Each row was made from one small tree. The marks that hang from a mark follow it in brackets, in alphabetical order. Every link used is in the known rows. Write each row's tree.
Known rows
danib(geba vanabi(sido(pali))): [-1.07  2.15 -2.15  0.78 -0.39 -0.89  3.77 -0.50  5.22  0.47  1.63 -2.90
  0.26  0.38 -0.46 -0.77 -0.85 -1.12 -2.08]
pali(danib geba vanabi): [ 0.92  1.02  0.18  1.22  1.57  0.55  4.80  2.37  0.32  0.83 -0.20 -0.52
  0.22 -1.79  0.71 -1.12 -0.89 -0.65 -1.58]
mibip(gapo(vanabi) pali(geba)): [ 2.36  1.84 -0.25 -0.53 -0.33 -0.45  2.89  1.27  0.33 -0.12  0.53  0.66
 -0.99 -1.01  0.61 -0.16 -0.32 -2.43 -1.10]
vanabi(sido(pali)): [-0.44  0.32 -0.74  0.02 -0.13 -0.71  3.00  0.52  3.88  1.42  0.89 -2.91
  0.06 -0.46  1.46 -0.12 -1.23 -1.92 -1.56]
gapo(pali(geba vanabi)): [ 0.48  1.67 -0.23  0.51  0.97 -0.37  3.36  1.71  1.28  0.67  0.56 -3.01
 -0.26 -1.00  1.48 -0.54 -0.12 -0.84 -1.64]
danib(vanabi(sido)): [-0.92 -0.30 -2.12 -0.25 -0.85 -0.82  2.46  0.58  0.14  0.40  0.99 -1.93
  0.21  0.77  0.29 -0.84 -1.37 -1.32 -1.57]
gapo(vanabi(sido)): [-0.30 -0.33 -1.14 -0.75 -2.00 -1.07  1.85  1.24 -1.16  2.06  0.84 -2.22
 -0.53 -0.11  1.36  0.06 -1.61 -2.21 -1.57]
mibip(gapo pali(danib vanabi)): [ 0.83  0.42  0.03 -0.34  1.98  1.12  4.01  2.89 -1.74 -0.84  0.13  0.74
 -0.46 -0.55  0.52 -1.46 -1.38 -1.37 -1.14]
mibip(gapo(danib vanabi)): [-0.29  1.17  0.14 -2.37 -1.12  0.09 -0.45  3.37 -3.74  1.40  0.90 -1.12
 -2.13 -0.69  0.78  0.75 -1.21 -1.88 -1.22]
mibip(gapo): [ 0.63 -0.46  0.12 -1.38  0.15  0.72  1.86  2.06 -0.91 -0.43  0.51 -1.39
 -0.71 -0.42 -0.19  0.23 -0.95 -1.68 -1.15]
danib(geba vanabi): [-0.23  1.88 -1.40  0.51 -0.73 -0.41  3.26  0.04  1.84 -0.54  1.21 -2.54
 -0.55  0.77 -1.65 -0.44 -0.69 -0.97 -2.17]
vanabi(sido): [-0.47 -1.08 -1.16 -0.47 -0.73 -0.46  2.56  0.62  0.49  1.08  0.66 -3.10
 -0.06  0.21  0.88  0.04 -1.36 -2.05 -1.22]
vanabi(sido(pali(danib geba))): [-0.14  1.07 -0.22  1.63  0.46 -0.32  4.54  1.33  5.07  1.37  0.24 -1.40
  0.47 -1.92  1.73 -0.61 -1.25 -1.25 -1.28]
pali(danib geba vanabi(sido)): [-0.04  0.07 -0.82  1.13  1.15  0.29  4.98  1.95  0.22  1.14  0.04 -0.95
  1.04 -1.55  1.39 -1.37 -1.12 -0.94 -1.10]
mibip(gapo(vanabi) pali(danib geba)): [ 1.59  1.70  0.31  0.09  0.01  0.04  3.38  2.63 -0.47 -0.19  0.19  1.67
 -0.97 -1.60  0.81 -0.61 -1.21 -1.81 -1.18]
gapo(danib(geba) pali vanabi): [-1.44  3.35 -0.20 -0.72 -1.97 -0.80  0.17  1.93 -0.70  1.75  1.73 -4.92
 -2.61  0.06  0.96  0.87 -0.93 -1.21 -1.88]
danib(vanabi): [ 0.11  0.65 -1.20 -0.09 -0.50 -0.69  2.41  0.87  0.46 -0.15  0.71 -1.35
 -0.48  0.73 -0.34 -0.51 -1.12 -0.98 -2.07]
mibip(gapo pali): [ 1.26  0.26 -0.31 -1.01  0.35  0.38  2.84  1.02  0.14 -1.19  0.60 -0.79
 -0.89  0.03  0.07 -0.28 -0.95 -2.28 -0.94]
mibip(gapo(vanabi) pali): [ 1.36  0.91 -0.32 -1.29 -0.64 -0.40  1.74  1.72 -1.46  0.08  0.74  0.12
 -1.36 -0.14  0.62 -0.06 -1.15 -2.41 -1.44]
mibip(gapo pali(danib vanabi(sido))): [-0.13 -0.42 -1.10 -0.42  1.57  0.91  4.20  2.57 -2.21 -0.40  0.40  0.13
  0.38 -0.36  1.21 -1.68 -1.52 -1.75 -0.72]
pali(danib vanabi(sido)): [-0.89 -0.77 -0.88  0.46  0.80  0.42  3.77  2.47 -1.33  1.27  0.29 -1.58
  0.42 -0.47  1.46 -1.25 -1.81 -1.12 -1.32]
sido(pali(danib(geba))): [-0.04  2.33  0.44  1.53  0.49  0.41  4.42  1.31  5.15  0.55  0.69 -2.42
 -0.76 -1.06 -0.40 -0.31 -1.31 -0.71 -2.13]

Which tree is each row?
[-0.70  0.98 -0.18  0.36 -0.88 -0.89  2.45  2.40  1.63  2.64  0.61 -1.02
 -0.58 -1.24  2.07 -0.49 -2.25 -1.37 -2.00]	gapo(vanabi(sido(pali(danib))))
[-0.35  2.00 -0.11  0.90  0.56 -0.51  3.22  1.97  3.37  0.29  0.50 -0.21
 -0.53 -0.56  0.43 -1.13 -1.70 -0.30 -2.43]	sido(pali(danib(vanabi)))
[-0.64  2.73  0.36 -1.71 -1.06 -0.36 -0.28  3.56 -1.92  1.27  1.13 -2.32
 -2.04 -1.34  1.86  0.79 -0.46 -1.47 -1.08]	mibip(gapo(danib pali(geba) vanabi))
[-0.54  3.19 -0.48  1.67  0.33 -0.11  4.27  1.15  4.70 -0.22  0.93 -1.38
 -0.56 -0.38 -1.00 -1.00 -1.34 -0.04 -2.58]	sido(pali(danib(geba vanabi)))
[-1.01  0.74  0.35  0.46  1.08  0.17  2.80  3.37 -1.18  0.69  0.48 -2.54
 -0.72 -0.65  1.70 -0.95 -1.53 -0.39 -1.92]	gapo(pali(danib vanabi))
[-0.61  1.68 -0.92  1.38 -0.31  0.10  3.86  1.11  1.45 -0.61  0.83 -1.64
 -0.57  0.24 -1.38 -0.99 -1.47 -0.23 -2.24]	pali(danib(geba vanabi))
[-1.86  1.83 -0.54  0.14 -0.06  0.62  2.26  2.91 -0.42 -1.75  1.36 -2.08
 -0.99 -0.09 -0.80 -0.74 -1.31  0.01 -1.80]	mibip(gapo(pali(danib(geba vanabi))))
[-2.09  1.02 -1.08  1.01  0.43  0.28  3.70  2.08 -0.08  0.59  1.18 -4.25
  0.03 -0.24  1.09 -1.08 -1.46 -0.64 -1.56]	gapo(pali(danib(geba) vanabi(sido)))
[-1.60  1.13  0.18 -2.13 -0.24  0.42 -0.39  3.33 -2.17  0.07  1.14 -3.78
 -2.04 -0.25  1.41  0.74 -0.85 -1.37 -0.98]	mibip(gapo(danib pali))
[ 1.09  2.58  0.58  1.74  2.27  0.29  5.24  2.31  3.94  1.16 -0.08 -0.17
  0.13 -2.37  1.17 -1.11 -0.73 -0.47 -1.91]	sido(pali(danib geba vanabi))
[ 0.28  1.10 -0.74  0.91  0.19 -0.78  4.12  0.11  5.68  1.40  0.59 -2.31
  0.54 -1.31  1.45 -0.17 -0.45 -1.86 -1.28]	vanabi(sido(pali(geba)))
[ 0.51  1.89  0.16  0.09 -1.29 -1.40  1.70  1.73  0.99  1.42  0.83 -2.65
 -1.22 -1.04  1.81  0.39 -0.67 -1.52 -1.93]	gapo(pali(geba) vanabi)
[-1.08  0.88 -2.49  0.49 -1.05 -0.49  3.20 -0.33  1.43 -0.09  1.45 -3.13
  0.34  0.98 -0.99 -0.66 -1.00 -1.24 -1.76]	danib(geba vanabi(sido))
[ 0.32  1.77  0.52  0.95  1.83  0.31  4.19  2.60  2.27  1.28  0.18 -0.82
 -0.34 -1.47  1.21 -1.07 -1.44 -0.56 -2.14]	sido(pali(danib vanabi))
[-1.11  1.48 -0.48  1.46 -0.04  0.08  4.27  0.92  4.55  1.13  0.90 -3.08
 -0.05 -0.68  0.34 -0.61 -1.62 -1.03 -1.64]	vanabi(sido(pali(danib(geba))))
[-1.72  0.73 -2.04  1.19 -0.78 -0.09  3.97  0.90  1.01 -0.14  1.06 -2.20
  0.19  0.39 -0.78 -1.14 -1.66 -0.64 -1.75]	pali(danib(geba vanabi(sido)))
[-0.90  0.29 -1.31  1.12  0.54  0.76  4.78  1.48  0.07  0.91  0.72 -2.70
  0.42 -0.39  0.01 -1.19 -1.46 -0.97 -1.45]	pali(danib(geba) vanabi(sido))
[ 0.27  0.97  0.29 -0.76  0.08  0.18  2.03  2.16  0.98 -0.78  0.68 -2.64
 -0.62 -1.35  0.86  0.29 -0.29 -1.32 -1.05]	mibip(gapo(pali(geba)))
[-0.90  0.99  0.68 -0.06 -1.27 -0.72  1.05  3.48 -1.34  1.49  0.70 -2.32
 -1.79 -0.74  2.10 -0.06 -2.06 -0.83 -2.24]	gapo(pali(danib) vanabi)
[ 0.07  1.22 -0.20  1.26  1.14  0.92  4.67  1.84  0.18  0.28  0.44 -2.05
 -0.29 -0.57 -0.70 -0.97 -1.25 -0.64 -1.91]	pali(danib(geba) vanabi)
[-0.28  0.49 -0.09 -1.36  1.10  0.65  1.66  3.21 -2.15 -0.28  0.88 -2.52
 -0.72 -0.56  1.08 -0.42 -0.67 -1.08 -1.44]	mibip(gapo(pali(vanabi)))
[ 0.91  2.21  0.88  1.65  1.01 -0.05  4.71  1.76  5.21  0.89  0.01 -0.99
 -0.36 -2.13  1.13 -0.31 -0.93 -0.88 -1.79]	sido(pali(danib geba))
[ 0.50  0.16 -1.40  0.66  0.76 -0.22  4.50  0.88  0.64  1.19  0.43 -1.94
  1.07 -1.15  1.05 -0.79 -0.27 -1.63 -1.07]	pali(geba vanabi(sido))
[-1.44  1.68  0.29 -2.52 -1.34 -0.23 -1.31  4.01 -3.52  1.25  1.35 -2.79
 -2.53 -0.47  1.79  0.86 -1.11 -1.62 -1.34]	mibip(gapo(danib pali vanabi))
